Each row was made from one walk, in order. Every step used is in the known rows, and no mark comes twice. Write each row's walk.
In the rows, zero is written as 128.
Known rows
zefe totef nuti migos bomit malo: [121 190 130 156 101 226 165 190 111  94  98 131  99 104 123 144  98 160
  86 130 124 136 169  95 159 168 130 170 125 163 157 110]
nuti migos: [116 123 101 172  85 152 151 117 132 127 121 145 133 120  81 166 142  94
 136 117 127 136 117 152 207 137 140 143 139  97 108 123]
tukam malo bomit migos folug felusa bivu livevur dogib: [129 110 187 110 107  30 107 144 140 169 159 119 143 127 141  81 174 134
 171 106 153 117  99 148  40  75 116 105 150 141  99 123]
zefe migos nuti: [112 173 108 153 124 164 149 109 164 124  98 105 130 118 138 161 132 134
  80 152 155 108 120  87 206 183 141 135 135 134 115 152]
bivu felusa tukam malo: [145  36 117 137  96  80  94 110 145  41 117 105 129 150 107 122  88  87
 109 142  70 131 121  79 118  79 129 130 115 141  80 117]
migos folug felusa tukam malo: [154 116  77 101 108  70 164  86 163 202 170  93 149 164 162 103 148 130
 120 150 118 129 119 148  59 109  99 125 158 138  76 158]
malo tukam migos: [129  94 124 148 147 148 102 123 103 118 144 141 107 116  92 128 114 108
 148 153 145 137 143 149 190 106 157  95 157  92 175 184]
tukam malo bomit migos zefe totef nuti: [113 131 196 127 138 136 157 174 125 120 137 114 128 150 160  93 138 189
 147 123 159 152 156 136 138 151 129 126 103 154 133 152]
migos folug felusa tukam malo bomit: [154 122 106  88 117  65 161  87 151 206 175 100 157 150 174 104 173 144
 116 137 140 135 124 147  40 102  91 124 162 124 101 161]
bomit malo tukam felusa bivu: [121  99 156 133 176 191  41 153 110  83 152 143 141 136 175 117 105 143
 122 133  94 110 118 106 112  47 133  72 129 143 144 130]
totef nuti migos folug: [146 167 121 172 125 170 155 132 130 146 110 105 135 127  98 181 101 144
 166 114 144 144 159 117 189 192 111 155 103 140 134 115]
migos tukam: [113 144  87 118 139 109 142  62 134 127 103 136 127 121 160 107 121 103
 141 160 116 131 124 157 152 130 140 136 110 132 156 189]
livevur bivu felusa: [134 139 143 149 159  82  94 129 142 130  68 125  76 121  98 165  82  83
 147 120  82 130 126 110 150 101 124 127  83 121  98 107]
folug felusa tukam malo bomit migos nuti: [160  99 159  97 150  70 134 114 157 149 158 110 149 131 159 123 142 135
 111 123 128 122  91 157  39  94 104 111 171 117  85 131]
folug migos bomit: [146  62 138 104 145 127 157  91 179 186 144 149 152 150 125 147 105  84
  82 106 182 121 153 184  98 141 102  99 152 105 159 177]
tukam felusa bivu: [106  84 116 209 159 120  94 114 115 108 127 120 146 186  95 143 100 127
 112 142  88 124 156 149 121 118 134  53  97 156 111 142]
bivu felusa tukam migos folug: [157  81  86 111  99  79 129 101 134  74 147 108 133 154 113 127 100 105
 108 143  99 116 105  74 114 135 136 148 132 154 104 105]
livevur bivu felusa tukam migos zefe totef nuti: [150 183 114 130 127 101 113 152 103 139  83 110  52 136  84 159  76 112
 134 136 105 120 162 109  92 148 126 148 107 150 105  87]
malo bomit migos: [125 121 207 108 184 146 155 137 141 112 127 145 138 116 179 132 144 153
 114  97 155 142 119 112 147 135 124 138 128 108 197 132]
tukam migos zefe: [108 140 102 121 123 136 177 109 144 170 140 134 143 186 125 125 115 132
 146 153 170 132 117 189 180 200 157  95 105 161 119 178]
folug felusa: [147 116 159 169 170 105 158 110 183 163 106 106 127 133 137 176  96  93
 106 134 123 134 111 152 132 113 123 102 146 140 112 153]
nuti migos zefe: [112 153  91 131  76 156 167 100 130 174 123 141 161 131 101 143 175 104
 158 124 161 131 108 181 177 183 138 142 114 107  95 143]
migos bomit malo tukam felusa: [ 95 100 122  75 175 190  79 148 113 126 137 166 176 121 170  80 123 163
 125 138 128 137 125 142  97  82 126  76 109 123 170 147]
zefe totef nuti migos: [130 184 125 216  92 197 179 172 112  88  86 109  70 109  87 171  95 123
  98 138 115 143 188  99 205 187 139 174 127 149 150 126]
nuti migos bomit: [103 114  84 117  91 155 151 111 122 156 121 166 171 108  71 134 161 123
 128 117 149 139 127 173 155 141 127 137 131  89 129 130]
tukam felusa bivu livevur: [117  74 130 202 120  90  66 121 122  80 134 113 128 162  86 124 104  90
 127 140  86 118 157 136 120 120 139  54  88 156 120 121]
zefe migos tukam malo: [ 94 134  88 151 108 113 131 110 138 137 121 112 105 137 141 125 130 150
 116 163 152 124 146 113 182  98 161 138 176 148 108 146]
bomit migos: [123 110 153 131 171 157 161 145 163 103 132 132 121 143 164 122 100 133
 126 121 112 126  99 107 183 154 143 148 120 139 149 114]
livevur bivu felusa tukam: [147 127 111 127 137  84  83 116 130 125  75 125  70 123  95 160  85  74
 127 125  70 124 138 104  99  80 113 137 110 106 102  93]

Which walk is each row?
[130 118 159 101 161 213  75 147 140  91 133 148 127 108 202 117 104 124
 121 131 107 122 107  97 156  61 129 110 132 124 165 152]	bomit malo tukam
[102 124 103  85  98 186 132 136 132 141 136 176 177 112 124 125 149 144
 121 105 142 129  99 152 142 115 126 137 133 115 121 104]	nuti migos bomit malo
[128  64 112 110  91 116 111 100 127 109 129 133 130 155 133 112 132 121
  97 134 111 148 169 149  85  63 106 106 148  92 133 168]	felusa tukam malo bomit
[146 128 134  76 138  45  90 139 117 148 135 123  93 128 129 108 135 136
 154 107  97 123 117 100  59  78 105 151 121 110  88  74]	livevur bivu felusa tukam malo bomit migos folug
[138 170 139 168 131 189 151 132 130 147  83 112 141 130  92 193  98 132
 170 116 164 143 160 147 187 207 119 139  86 142 134 125]	totef nuti migos zefe
[155  84 103 116 109  84 114  96 135  42 126 113 140 140 101 134  90  94
 104 144  95 111  88  84 125 151 139 134 113 148  93 116]	bivu felusa tukam migos nuti
[159 135 114  82 160 108 179 120 165 173 181 107 138 147 191 102 140 150
 120 125 120 112  81 106  82 147 116 167 166 144 119  95]	bomit migos folug felusa tukam
[147 149 100 110 134  65  87 114 122 127 100 128  84 127  86 149  91  92
 140 131  86 111 107 123 104 123 121 125 102 117  76 100]	livevur bivu felusa tukam migos nuti
[109 117 107  79 105 193 105 138 107 140 145 178 173  85 115 117 166 140
 136 110 148 126 105 150 133  92 127 133 151  87 142 115]	nuti migos bomit malo tukam
[113 173 122 181 121 214 126 208  69  89 115 129 100  99 107 130 111 166
 117 137 124 142 178 103 151 145 143 141 134 145 161 104]	zefe totef nuti migos bomit malo tukam felusa
[103 135 125  89 144 218 105 151 137 142 120 144 139 100 162 133 133 176
  70 138 173 115 145  78 138  85 137 129 181 128 177 121]	zefe migos bomit malo tukam
[107  96 182 107 145  97 130 136 145 108 155 132 160 141 164  84 152 168
 152 117 140 142 100 150 149 126 124 104  99 122 106 166]	tukam malo bomit migos nuti
[159 137 107 128  57  73 136  96 144 178 179 115 150 104  87 135 189  95
 142 110 141 101 100 140 100 135 116 149 160 123  81 101]	nuti migos folug felusa bivu livevur
[112 151 176 117 152  62  95 126  89 120 120 149 130  99 153  93 169 119
 169 107 152 113 104 139  54 108 139 118 135 126 187 103]	malo bomit migos tukam felusa bivu livevur dogib
[107 134 174 113 196 100 142 126 103 115 141 147 143 122 187 102 158 166
 149 113 151 141 108 138 121 130 141 125 126 121 184 124]	malo bomit migos tukam felusa
[107 183  79 145  48 168 192 121 113 159 125 135 129 120 101 127 189 106
 127 138 152 128 126 165 177 197 148 167 128 118 101 146]	nuti migos zefe totef
[144 131 151  82 149  50  75 135 119 118 114 129  99 113 118 118 125 122
 152 108  93 117 101 112  70  94 107 136 102 101  76  85]	livevur bivu felusa tukam malo bomit migos nuti
[152 179 125 169  77 133 177 166  99 138 136  96  92 114 108 144 147 159
 100 130 139 143 183 113  97 145 113 172 173 140 121 117]	zefe totef nuti migos folug felusa tukam malo bomit
[ 93 109  97 111 117 175  93 155  87 135 155 174 177 106 109 112 164 150
 149 114 140 134 104 162 133  91 140 107 144  96 125  97]	nuti migos bomit malo tukam felusa
[122 148 199  78 176 148 169 124 139 148 130 141 161 125 194 113 171 163
 134 104 181 137 112 135 122 173 122 136 106 117 189 148]	malo bomit migos zefe
[127 188 153 123 153 192 196 167 142 126 119 108 111 142 177 108 114 162
 129 138 142 122 130 106 158 230 141 173  96 175 156 122]	bomit migos zefe totef nuti
[133  66 137 181 138 115  28 117  86  82 143 121 118 107  78 108 133  85
 151 147 105 119 169 131 118  80 141  62 121  96 164 155]	malo tukam felusa bivu livevur
[148 144  83 104 125  59 103 117 119 158 119 123  80 144  95 140 100 104
 142 130  91 117 124 112  91 106 118 139 121 125  87  87]	livevur bivu felusa tukam migos folug
[132 204 102 194  83 185 194 163 109 115 108 101  83 114 103 150 120 139
 108 142 122 139 180  92 187 203 130 186 123 154 143 130]	zefe totef nuti migos folug
[126 121 191 100 162  74  97 117 104  90 157 141 139 105 162  90 166 147
 144 106 146 117 121 122  78 119 134 120 123 128 190 109]	malo bomit migos tukam felusa bivu livevur
